In the rows, 128 means zero.
Known rows, with every way that one mark hangs from another:
L{C{F} D S}: [133 133 121 129  76  99 143  90 144  46  72 104 168 104 175 154  90 155
 115  91 160 166 135 155 145 148 108 111 118  41]
A{S V{F{X}}}: [158 141 130 137 144 140 157  99 134  95  84 159 165 112 157 115 118 119
 140 100 140 152  99 113 127 186  88 134 132  63]
A{S V{F L}}: [145 168 130 125 150 124 156 119 139 118  86 161 157  92 152 109 135 127
 140 119 149 137  94  99 137 180 119 127 142  41]
X{L{D V{F}}}: [108 133 111 128 116 110 183 126 129  74 102 102 160 118 115 147  78 154
 101 104 128 155 107 132 149 138 130 126 115  63]
X{L}: [144  96 106 139 124  99 154 100 108  83  77 117 167 149 130 157  87 129
 104  77 126 125  84 146 144 130 121 116 103  67]
A{B S V{L{C}}}: [175 147 110 129 116 107 150  83 150 130 107 121 176 122 186  91 118 109
 148  86 119 112 113 119 128 168 126 123 124  64]
K{C{F}}: [164  87 110 135 106  84 131  97 120  69  77 143 167 139 158 175 114 145
 126 109 147 155 116 125 155 158 110 121 113  46]
A{B S V}: [153 135 110 127 125 121 145  75 135 125  93 150 187 127 188 116 113 133
 144  68 110 126  97 135 134 164 103 124 120  76]
D{L}: [154 110 119 165  93 102 132  93 145  91  71 117 159 138 151 149 106 119
 105  76 133 127  79 126 129 142 131 121  97  47]
C{F L{D}}: [111 123 127 124 101  92 111 117 129  57  69 120 180  86 164 145  99 156
  91 107 190 170 113 136 166 123 134 103 144  17]
L{C{K}}: [161 116 103 150  98  82 142  90 133  93  74  95 152 162 165 142  92 115
 127  77 146 125 113 127 140 175 119  99 107  46]
V{F L{S}}: [123 185 146 123 135 106 151 135 151  82  65 131 117 100 135 139 114 141
 118 128 170 150 104 129 147 175 120 148 135  22]
L{C D S V}: [126 156 113 142  67 116 164  93 153  72  90  77 154 122 171 146  88 143
 125  77 127 158 139 134 119 161 102 121  97  56]
C{A{B} F{V} K L}: [102 161 112 109 104  79  70 144 158  84  96  88 148  86 181 111 107 117
 107 123 193 165  99 142 170 138 176 106 162   4]
K{C{A{B} F{X}}}: [178  92 113 132 106  90 105  94 139  52 101 123 157 129 179 141 100 119
 131 124 150 161 127 154 150 155 123 141 125  50]
K{C{A}}: [171  87 102 145 120  90 111  90 129  73  85 125 156 145 169 165 111 117
 132 114 139 136 114 142 133 168 116 112 100  44]
S{A{B V{F L{D}}}}: [134 157 116 102 128 107 150 113 160 106  88 115 152  98 144  81  98 161
 127 121 121 135 119 131 145 156 136 148 136  67]
X{L{S V{F}}}: [121 164 126 128 111 117 175 134 129  82  94 117 130 116 121 155  97 141
 109 102 127 160 100 134 143 145 123 142 110  61]
V{L{C S}}: [156 157 125 140 101  97 142 104 147  85  71  97 134 127 160 134 110 114
 126  96 151 128 115 129 129 164 117 126 112  37]
F{X}: [155 108 124 153 117 116 139  89 129  71  60 118 157 151 153 141  90 113
 120  76 141 140  98 135 129 162  84 140 113  61]
S{A{V}}: [156 115 106 128 111 118 128  96 128 111  64 133 162 130 154 120 115 134
 134  78 101 127  96 118 122 151  98 121 104  78]
S{A{V{F}}}: [148 126 119 120 123 116 137 113 135 106  70 141 152 120 141 122 116 141
 133 104 109 137 103 114 132 166 101 128 116  71]
L{S}: [133 146 126 138 110 113 138  95 132  81  53 131 145 130 163 162 106 140
 121  76 141 145  98 151 132 158  93 130 107  46]
L{S{A} V{F{X}}}: [131 183 138 122 103 135 152 128 156  79  68 118 108 108 134 128 104 134
 126 100 128 172 118 116 120 170  93 168 115  65]
A{S V}: [153 130 111 140 129 131 143  84 123 117  76 159 183 121 176 130 125 126
 142  72 123 132  87 117 125 165  94 109 116  63]
V{F{X}}: [142 121 138 141 132 111 150 111 139  65  67 126 145 138 135 145  91 121
 119 106 150 152 106 129 138 181  87 145 125  53]
S{A{V{F{C{K}} L}}}: [144 166 121 117 122 111 151 134 157 116  81 118 133 107 120  76 114 143
 140 130 146 128  87 100 147 168 131 135 131  58]
A{B S V{F}}: [143 146 123 118 138 118 155  95 144 119  98 158 176 116 173 118 114 140
 143  94 118 137 103 131 143 182 106 132 132  69]

Rows:
[156 144 126 126 140 127 123 101 151  94 107 143 163 100 184 102 110 106
 143 112 135 145 106 145 132 177 112 135 138  59] -> C{A{B S V{F{X}}}}
[140 155 126 136  56 105 107 125 150  71  96  98 140  96 191 158 121 111
 135  96 138 170 127 127 132 153 114 114 117  32] -> L{C{A F} S V}
[158 173 133 121 148 127 162 107 154 111 103 143 153 102 162  77 113 120
 141 117 143 141 106 120 139 181 121 160 147  61] -> A{B S V{F{X} L}}
[112 144 132 134  97 111 142 104 153  61  73  95 171 105 145 128  88 155
 105 102 178 143  93 150 143 140 109 118 117  44] -> F{C{L{D S}}}
[151 139 108 144  79 106 168 106 126  85 102  87 145 139 143 150  93 117
 115  76 109 141 114 131 125 139 121 123  88  75] -> X{L{C S V}}
[123 152 128 136  94 126 113 114 156  68  97  96 172  77 167 100 106 139
 121 127 172 147  93 155 135 138 124 107 121  40] -> F{C{A{V} L{D S}}}
[120 194 132 111 127 117 165 117 163  93 101 119 146  85 159  88 102 167
 128 133 145 155 122 152 150 167 134 155 139  47] -> A{B V{F L{D S}}}
[ 84 164 122 112  97 110 114 128 150  51  69  99 164  71 159 139 103 154
  93 112 191 185 111 141 150 132 132 116 145  17] -> C{F{V} L{D S}}
[163 116  99 130 111  86 128 108 119  77 101 115 161 113 162 135  97 105
 115  96 166 142 101 140 160 131 159  85 129  40] -> X{L{C{A{S} F K}}}
[159 140 102 141 104  93 166  98 122  79  88  94 138 143 142 134  83 124
 109  85 147 136 109 153 145 144 143 112  98  60] -> X{L{C{K} S}}
[143 180 113 140 108 116 148 113 166  77  78  60 116 132 144  93  95  90
 127 104 168 148 112 121 118 180 125 145 125  40] -> F{V{L{C{K} S}} X}
[106 125 117 129 104 113 193 126 141  72 109  89 168 121 102 139  72 157
 107 108 131 146  92 129 152 139 120 127 112  73] -> X{L{D V{F{C}}}}
[164 118 113 173  55  98 116 106 163  94 109  76 150 128 173 141 112  82
 120  86 116 131 102 109 111 148 142 109  88  46] -> D{L{C{A} V}}
[150  97 113 139  84 100  98 110 153  53  90  77 164 125 171 140  98  76
 129 101 143 152 116 128 125 163 102 112 128  46] -> L{C{A F{V X}}}
[155 121 104 118 108 110 129  87 140 120  77 125 166 135 165 107 103 139
 135  74  89 123 104 136 130 150 107 135 110  89] -> S{A{B V}}
[123 176 120 114 120 114 144 105 152  79  50 111 132  93 143 112  97 161
 111 100 160 142 110 143 133 138 130 138 123  39] -> V{L{D S{A}}}
[ 86 176 113 124 100 114 145 121 171  73  79  62 154 106 133 104  83 149
 107 109 193 152  84 139 144 154 133 113 128  34] -> F{C{K L{D S}} V}
[146 130 116 109 118 108 138 105 147 114  83 133 157 124 151 109 103 146
 133  99  96 131 110 130 139 166 110 142 120  83] -> S{A{B V{F}}}
[130 143 109 128  69 107 170 111 130  58 106  86 160 104 147 146  84 147
 105  91 134 171 128 141 146 119 135 118 109  62] -> X{L{C{F} D S V}}
[127 165 117 118 107 123 123 104 139  79  68 116 156  80 163 100 106 158
 103 105 158 156 118 143 129 132 132 120 118  48] -> C{L{D S{A{V}}}}
[121 149 112 116 111 121 143  86 145  69  46 118 147 105 151 135  88 172
 111  79 142 150 114 158 129 141 106 128 108  58] -> L{D S{A}}
[168 145 136 137 135 103 133 118 161  70  92 107 133 106 155 111 106  79
 131 134 172 136 120 115 127 187 123 130 140  29] -> V{F{X} L{C{A{S}}}}
[160 168 136 134 151 136 159 115 142 103  88 152 149  97 149  90 126 113
 140 122 157 147  99 101 131 182 110 144 145  48] -> A{S V{F{X} L}}
[155 127  93 147  89  90 140 118 126  93 117  73 141 138 151 130  90  97
 119  91 129 135 108 127 139 141 156 100 103  55] -> X{L{C{A K} V}}
[150 131 122 146 105 107 127  99 164  75  93  82 147 142 159  94  74 109
 135  99 164 132  84 157 148 161 116 138 126  58] -> F{C{A{B} K} X}
[158 147 128 126 140 130 159  90 147 104 100 151 169 119 170 101 104 125
 141  97 126 146 108 131 134 183  98 149 134  76] -> A{B S V{F{X}}}
